What can hang from each mark:
kopa: lutap
gapuse: ralun zudu
lutap: gapuse nenak
bivo: gapuse
bozi: gapuse
kabetiz: fozi
fozi: gapuse kabetiz
nenak: dumo lutap zeladal
popat: zudu
varus: gapuse
loso: bivo
ralun: gapuse nugor
zudu: gapuse popat

Every row comes from one small tree of marks. The marks that hang from a mark follow it in brackets, in alphabetical order. Every link used is in the known rows. Which tree was each row made from?
In the rows, zero is written as 128.
Known rows:
bozi(gapuse(ralun(nugor) zudu(popat))): [121  82 130  53  98 163 136 100 171 138 149 135 128 126 112 162 119 129
 144 126 129 124 139 171 123 131 152 127  93 136 152 138 137 134 127 130
 128  79 136]
kopa(lutap(gapuse nenak)): [136 136 121 157  90 128 136  98 120 140 149 115 125 163 125  93 147 142
 142 115 113 150 157 215 109 155 109 141 129 133 159 141 117  77 128 126
 109 146 112]
loso(bivo(gapuse(zudu))): [138 120 123  53 100 147 125 128 152 143 133 138 118 134 127 116 134 139
 142 117 139 137 160 117 119 150 176 131  97 127 137 152 121 168 144 116
 122 118 112]
varus(gapuse(ralun(nugor))): [129 103 136 116  97 155 128 125 165 138 151 132 124 149 124 149 129 149
 140 117 130 122 115 146 118 127 137 127  85 133 132 120 131 126 130 129
 116 102 117]
varus(gapuse(ralun zudu(popat))): [124  91 122  74 105 143 137 106 169 136 156 130 123 121  99 165 120 144
 153 126 144 121 142 171 123 125 150 129  95 144 162 123 153 122 130 133
 129  81 136]
bivo(gapuse(ralun(nugor) zudu)): [131  87 122  64  92 158 125 139 166 144 147 139 120 132 138 134 136 137
 135 113 132 130 128 163 111 132 152 126  71 149 139 139 127 167 130 125
 130  93 115]
loso(bivo): [138 137 140  94 112 141 128 110 138 136 142 131 128 143 128 128 129 144
 138 117 139 137 159 115 124 144 152 133 113 118 130 135 107 125 136 115
 130 117 104]
fozi(gapuse(ralun(nugor)) kabetiz): [127 108 178 111 125 169 108 112 135 142 155 132 143 141 164 144 133 168
 140 122 111 119  98 191 114 127 133 133 102 144 128 123 119 147 121 116
 142 120 122]
popat(zudu): [131 106 125 116 116 138 119 100 148 134 166 118 137 128 113 173 118 135
 141 125 141 139 172 113 131 126 145 132 120 132 132 132 131 102 109 124
 140  96 117]
kabetiz(fozi(gapuse(ralun zudu(popat)))): [118 103 161  96 125 158 112  90 144 139 160 138 136 117 144 156 126 164
 154 132 132 120 127 193 121 126 144 138 106 156 151 125 145 156 122 119
 151  91 142]
varus(gapuse(ralun(nugor) zudu)): [126  96 128  88  95 142 131 127 167 139 149 136 117 147 128 129 127 143
 146 122 129 123 121 166 115 130 147 125  80 141 144 120 138 139 131 131
 122  82 122]
bozi(gapuse(ralun zudu)): [127 111 129  52 104 127 145 123 155 138 147 130 136 138 114 127 127 136
 152 128 119 129 142 160 117 133 138 135  99 130 150 127 135 111 134 130
 120  83 126]
nenak(dumo lutap(gapuse(zudu)) zeladal): [125 126 120 183 122 140 139  85 150 138 158 133 105 134 173   4 159 115
 161 130  85 150 157  89 130 119 107 149 132 143 146 156 104 100 129 121
  94 124 100]
loso(bivo(gapuse(ralun(nugor) zudu))): [134 104 138  47  96 162 124 132 161 146 130 147 114 131 141 143 137 140
 136 110 139 130 131 143 116 146 166 124  70 137 132 142 112 182 143 117
 124 104 113]
bozi(gapuse): [132 123 124  92 105 139 137 114 148 135 148 122 140 150 108 121 126 135
 144 127 116 133 156 116 123 136 144 138 125 113 134 140 132 103 131 126
 113 116 119]
gapuse(ralun): [132 119 138 101 113 132 137 118 145 135 161 125 139 135 128 150 131 146
 140 116 137 131 137 156 116 123 119 135  97 138 140 116 120  98 124 124
 139  90 108]
bivo(gapuse(ralun(nugor) zudu(popat))): [126  70 120  59  94 175 125 116 175 143 152 138 120 113 123 172 129 134
 136 114 145 127 137 173 118 128 160 124  76 151 148 146 136 173 125 126
 138  91 126]
lutap(nenak): [132 134 121 126 100 117 133 113 134 136 167 114 131 158 128 124 138 131
 141 114 133 137 163 150 124 137 107 144 117 124 158 127 113  64 122 127
 136 112 100]
popat(zudu(gapuse(ralun(nugor)))): [126  85 162 105 115 157 102 112 150 130 162 140 129 122 140 206 121 139
 145 119 137 142 138 155 132 116 152 125  74 147 119 126 118 121 104 123
 120  81 126]
varus(gapuse(zudu)): [131 114 113  93 100 127 131 121 157 135 152 126 121 152 111 103 124 142
 151 129 127 130 153 137 119 135 160 133 111 132 149 129 148 126 132 131
 121  96 122]
bivo(gapuse(ralun zudu)): [133 100 119  53 100 140 133 139 160 143 150 134 128 126 125 134 136 141
 143 116 135 132 141 155 112 132 147 132  81 146 147 135 136 148 133 125
 129  93 116]
ralun(gapuse): [134 111 116  96  88 148 118 135 152 138 156 128 130 142 132 104 133 136
 143 116 115 136 156 101 125 150 146 133 106 121 128 143 122 114 125 129
 132  85 117]
bozi(gapuse(zudu(popat))): [124  99 114  59 104 148 137  95 160 135 152 126 132 130  95 136 116 127
 150 134 127 131 171 144 128 136 164 134 125 126 158 147 145 121 127 131
 126  93 136]
fozi(kabetiz): [133 124 144 114 122 145 125  98 135 137 161 121 149 146 130 106 123 151
 139 124 115 129 148 152 115 132 153 135 119 132 135 128 133 120 124 119
 138 130 108]
nenak(dumo lutap(gapuse(ralun)) zeladal): [126 128 137 196 126 148 143  89 150 138 159 133 114 124 174  46 162 124
 158 121  91 146 134  92 130 110  83 150 119 142 137 143  95  81 130 119
  89 130  96]
nenak(dumo lutap): [128 139 120 147 127 134 135  79 143 138 163 130 110 140 161  65 145 121
 145 121 105 142 162  66 130 113 107 147 136 135 144 134 115  80 120 120
 105 111  98]
bozi(gapuse(ralun zudu(popat))): [122  95 126  46 106 145 145  99 164 137 152 130 136 118  99 161 119 132
 152 130 132 126 151 169 124 130 146 132 103 133 160 134 144 115 130 131
 128  80 137]
ralun(gapuse nugor): [132  95 120 109  79 171 110 132 161 139 153 136 120 150 148 104 132 132
 134 112 112 133 141 106 124 152 150 125  94 123 119 148 113 140 122 128
 133  85 114]
kopa(lutap(nenak(dumo))): [130 149 122 161  94 112 130  83 130 136 159 114 110 155 151  84 149 131
 145 108 108 143 169 175 118 143  75 145 132 138 174 138 114  53 126 128
 119 115 103]
lutap(gapuse(ralun) nenak(zeladal)): [130 119 138 170  99 132 141 127 140 137 161 119 137 142 139 110 153 136
 153 115 119 142 132 182 121 134  86 147  97 131 148 134  94  69 133 126
 118 127 101]
lutap(gapuse(zudu) nenak): [132 114 114 117  93 122 139 127 130 139 156 119 130 158 128  91 138 131
 149 126 118 150 158 195 114 145 129 143 113 133 158 129 117 104 129 127
 127 108 113]
bozi(gapuse(ralun(nugor) zudu)): [126  98 133  59  97 146 137 122 162 139 144 135 129 145 129 127 127 133
 143 125 116 127 129 163 117 135 144 129  89 131 143 132 128 130 131 129
 122  83 124]

Which tree is each row?
[128 125 129 210  96 133 129 118 140 134 162 115 123 145 162  56 156 122
 159 118  96 150 152 143 129 134  75 154 121 131 149 147  89  75 133 125
 114 123  94]	lutap(gapuse nenak(dumo zeladal))
[121 106 165 111 116 158 106 110 142 141 154 144 130 140 172 126 134 164
 147 127 118 121 108 187 114 131 142 135  92 155 134 122 131 170 123 117
 146  94 129]	kabetiz(fozi(gapuse(ralun(nugor) zudu)))
[128  90 130 113  93 165 136  83 146 140 145 133 119 132 124 130 133 144
 138 121 122 142 138 249 105 143 142 124 104 157 157 140 129 142 123 126
 126 109 133]	kopa(lutap(gapuse(ralun(nugor) zudu(popat))))
[116  91 164 104 118 175 105  91 149 140 158 143 129 123 156 156 127 162
 147 129 129 117 115 197 120 128 147 133  96 158 144 129 139 174 118 119
 152  91 140]	kabetiz(fozi(gapuse(ralun(nugor) zudu(popat))))
[120  82 168  78 124 177 111  90 147 142 158 135 135 123 152 160 123 161
 146 129 123 117 112 219 118 126 151 129 102 155 152 131 132 163 118 121
 157  98 139]	fozi(gapuse(ralun(nugor) zudu(popat)) kabetiz)
[123 117 163 102 123 143 112 109 136 140 156 138 136 134 158 125 133 168
 154 130 121 122 119 183 115 130 137 140 101 155 141 118 138 154 126 117
 143  95 131]	kabetiz(fozi(gapuse(ralun zudu)))
[125  93 158  83 119 157 117 100 148 126 165 140 134 108 120 200 121 143
 150 120 145 139 146 184 130 113 151 133  87 148 143 128 124 114 113 124
 124  86 131]	zudu(gapuse(ralun) popat)
[133 121 134 153  85 142 135 101 129 142 147 124 121 158 141 119 150 144
 136 108 114 144 129 241 105 150  97 135 102 141 155 131 107  91 126 126
 111 134 112]	kopa(lutap(gapuse(ralun(nugor)) nenak))
[132 132 124 181 124 149 142  89 142 138 158 129 122 142 142  48 154 128
 148 126 106 147 151  90 129 124 125 145 133 127 132 156 105  87 125 118
  91 162  99]	nenak(lutap(gapuse) zeladal)
[126  87 106  62  88 156 121 113 164 137 160 131 120 121 120 117 123 128
 149 123 125 133 171 129 129 150 164 129 104 133 151 149 136 131 122 133
 145  63 134]	ralun(gapuse(zudu(popat)))
[124 107 145 204  91 148 128 123 152 137 159 125 119 141 177  85 159 125
 153 110  98 144 121 171 125 128  64 147  90 141 143 138  79  90 133 126
 116 108  95]	lutap(gapuse(ralun(nugor)) nenak(dumo zeladal))
[125 124 170 127 126 151 109 108 134 139 158 135 143 134 155 142 136 171
 149 126 122 122 114 167 118 127 127 142 106 147 130 119 131 141 124 114
 138 114 126]	kabetiz(fozi(gapuse(ralun)))
[130 127 135 167 127 148 148  93 145 139 158 133 126 134 144  74 157 133
 150 122 111 142 133 111 125 119 112 144 113 134 134 144 103  80 127 119
  92 150 102]	nenak(lutap(gapuse(ralun)) zeladal)
[134 103 122  47 101 162 124 107 159 142 137 138 118 117 111 147 127 135
 142 119 149 134 168 127 125 147 184 129 102 130 146 157 127 172 139 118
 129 116 122]	loso(bivo(gapuse(zudu(popat))))
[124  92 127  63 113 141 138  97 158 135 165 129 131 113 114 167 120 136
 145 123 148 128 153 188 121 122 141 131  96 152 166 123 136 116 120 129
 154  67 128]	gapuse(ralun zudu(popat))
[122  77 131  75 104 162 130  96 166 136 162 136 122 120 127 169 121 134
 137 119 145 127 140 194 120 124 145 124  84 153 158 129 128 140 117 129
 157  65 125]	gapuse(ralun(nugor) zudu(popat))
[129 101 166 102 111 154 110 127 144 129 156 146 127 137 152 155 130 143
 143 115 127 141 122 175 121 119 146 130  71 145 122 123 106 131 116 122
 116  89 116]	zudu(gapuse(ralun(nugor)))
[128 120 174 101 132 150 116 110 128 141 157 127 150 135 152 145 133 173
 148 126 114 121 110 186 115 125 128 139 113 143 135 120 125 125 124 118
 140 121 123]	fozi(gapuse(ralun) kabetiz)
[124 112 173 134 118 169 104 107 139 140 155 140 136 140 168 143 135 168
 142 123 119 120 102 171 117 128 130 137  96 146 123 121 126 160 122 114
 139 112 125]	kabetiz(fozi(gapuse(ralun(nugor))))
[125  89 124 103 117 171 143  78 152 144 155 141 117 127 133 118 136 129
 139 128 124 140 135 161 120 121 152 131 105 147 147 135 125 132 118 121
 111 112 124]	nenak(lutap(gapuse(ralun(nugor) zudu(popat))))
[130 109 125 105  95 120 145 134 134 142 155 123 133 147 132 118 141 138
 151 122 124 144 138 217 112 139 112 142  91 141 160 116 114  99 131 128
 129  93 115]	lutap(gapuse(ralun zudu) nenak)
[137 110 144  76  97 170 121 130 158 145 131 143 122 131 139 159 138 144
 132 106 141 130 127 129 119 144 156 126  73 128 121 143 106 169 142 115
 118 123 107]	loso(bivo(gapuse(ralun(nugor))))
[126  99 135 152  89 140 137 130 149 139 158 127 122 148 155  91 152 129
 150 116 114 141 125 205 118 139 100 139  81 142 154 138  93 103 131 129
 125 106 105]	lutap(gapuse(ralun(nugor) zudu) nenak(zeladal))
[125 138 127 188 102 117 126 108 147 132 172 114 117 145 164  71 153 117
 156 111 111 138 164 113 135 128  65 154 119 130 161 146  92  47 128 129
 129 109  89]	lutap(nenak(dumo zeladal))
[126 121 141 194  99 131 137 123 144 137 162 120 126 134 165  86 159 129
 161 114 101 145 133 164 125 127  60 152 100 140 151 135  87  70 135 126
 116 107  96]	lutap(gapuse(ralun) nenak(dumo zeladal))
[129  88 113  82  77 161 112 136 163 140 152 139 112 149 151  81 130 128
 139 117 109 134 147 125 122 155 160 124  85 131 131 148 120 152 123 131
 138  66 120]	ralun(gapuse(zudu) nugor)
[120 100 118 174  95 140 131  97 152 133 166 119 115 125 148  73 147 115
 165 124 107 148 167 170 132 133  95 150 120 143 172 155 104  91 130 130
 128  99 113]	lutap(gapuse(zudu(popat)) nenak(dumo zeladal))
[123  80 163  96 112 175 109  99 155 128 162 146 128 115 133 201 122 139
 143 117 141 137 134 187 129 115 155 127  77 149 135 132 116 136 111 123
 125  85 130]	zudu(gapuse(ralun(nugor)) popat)
[123 122 130 170 125 139 145  90 154 139 158 137 108 123 176  28 161 120
 162 126  90 147 140 109 127 113  92 148 113 151 148 143 102  92 132 121
  95 112 102]	nenak(dumo lutap(gapuse(ralun zudu)) zeladal)
[128 118 154  87 128 143 112 108 127 140 157 127 139 146 152  96 127 162
 151 134 108 127 136 180 116 135 156 139 128 143 146 132 135 147 124 119
 147 115 127]	fozi(gapuse(zudu) kabetiz)
[134 118 127 109 100 133 143 103 133 141 142 128 126 143 129  95 140 151
 144 122 114 146 142 234  99 146 131 132 109 153 154 130 128 121 130 125
 117 111 124]	kopa(lutap(gapuse(ralun zudu)))
[132 133 117 166  89 120 138  96 130 138 151 117 114 157 137  48 154 133
 153 118 106 149 163 217 112 156 102 143 125 140 171 156 110  75 131 129
 110 143 111]	kopa(lutap(gapuse(zudu) nenak(zeladal)))
[123 100 151  83 130 160 111  86 136 138 160 126 139 127 135 129 120 159
 151 136 121 124 144 192 122 131 165 136 133 147 156 139 143 150 119 121
 153 111 138]	fozi(gapuse(zudu(popat)) kabetiz)
[136 115 134  39 102 145 132 132 154 145 132 142 121 124 129 140 137 143
 144 113 143 132 143 139 117 145 163 129  78 135 138 139 118 165 146 118
 123 106 114]	loso(bivo(gapuse(ralun zudu)))
[129 118 119 155  94 124 137 123 138 136 160 119 126 153 138  61 148 127
 156 124 113 147 158 178 122 144 111 147 112 132 159 147 103  89 132 128
 122 121 105]	lutap(gapuse(zudu) nenak(zeladal))
[124  70 110  76  78 179 112 113 172 139 157 139 112 130 135 119 123 124
 140 119 122 130 155 132 129 152 169 122  92 135 143 155 128 156 118 133
 146  62 132]	ralun(gapuse(zudu(popat)) nugor)
[128 121 127 142 124 139 151  95 148 140 157 136 119 133 148  55 155 129
 154 127 111 142 139 129 123 121 122 142 108 142 145 143 109  92 129 121
  99 132 107]	nenak(lutap(gapuse(ralun zudu)) zeladal)
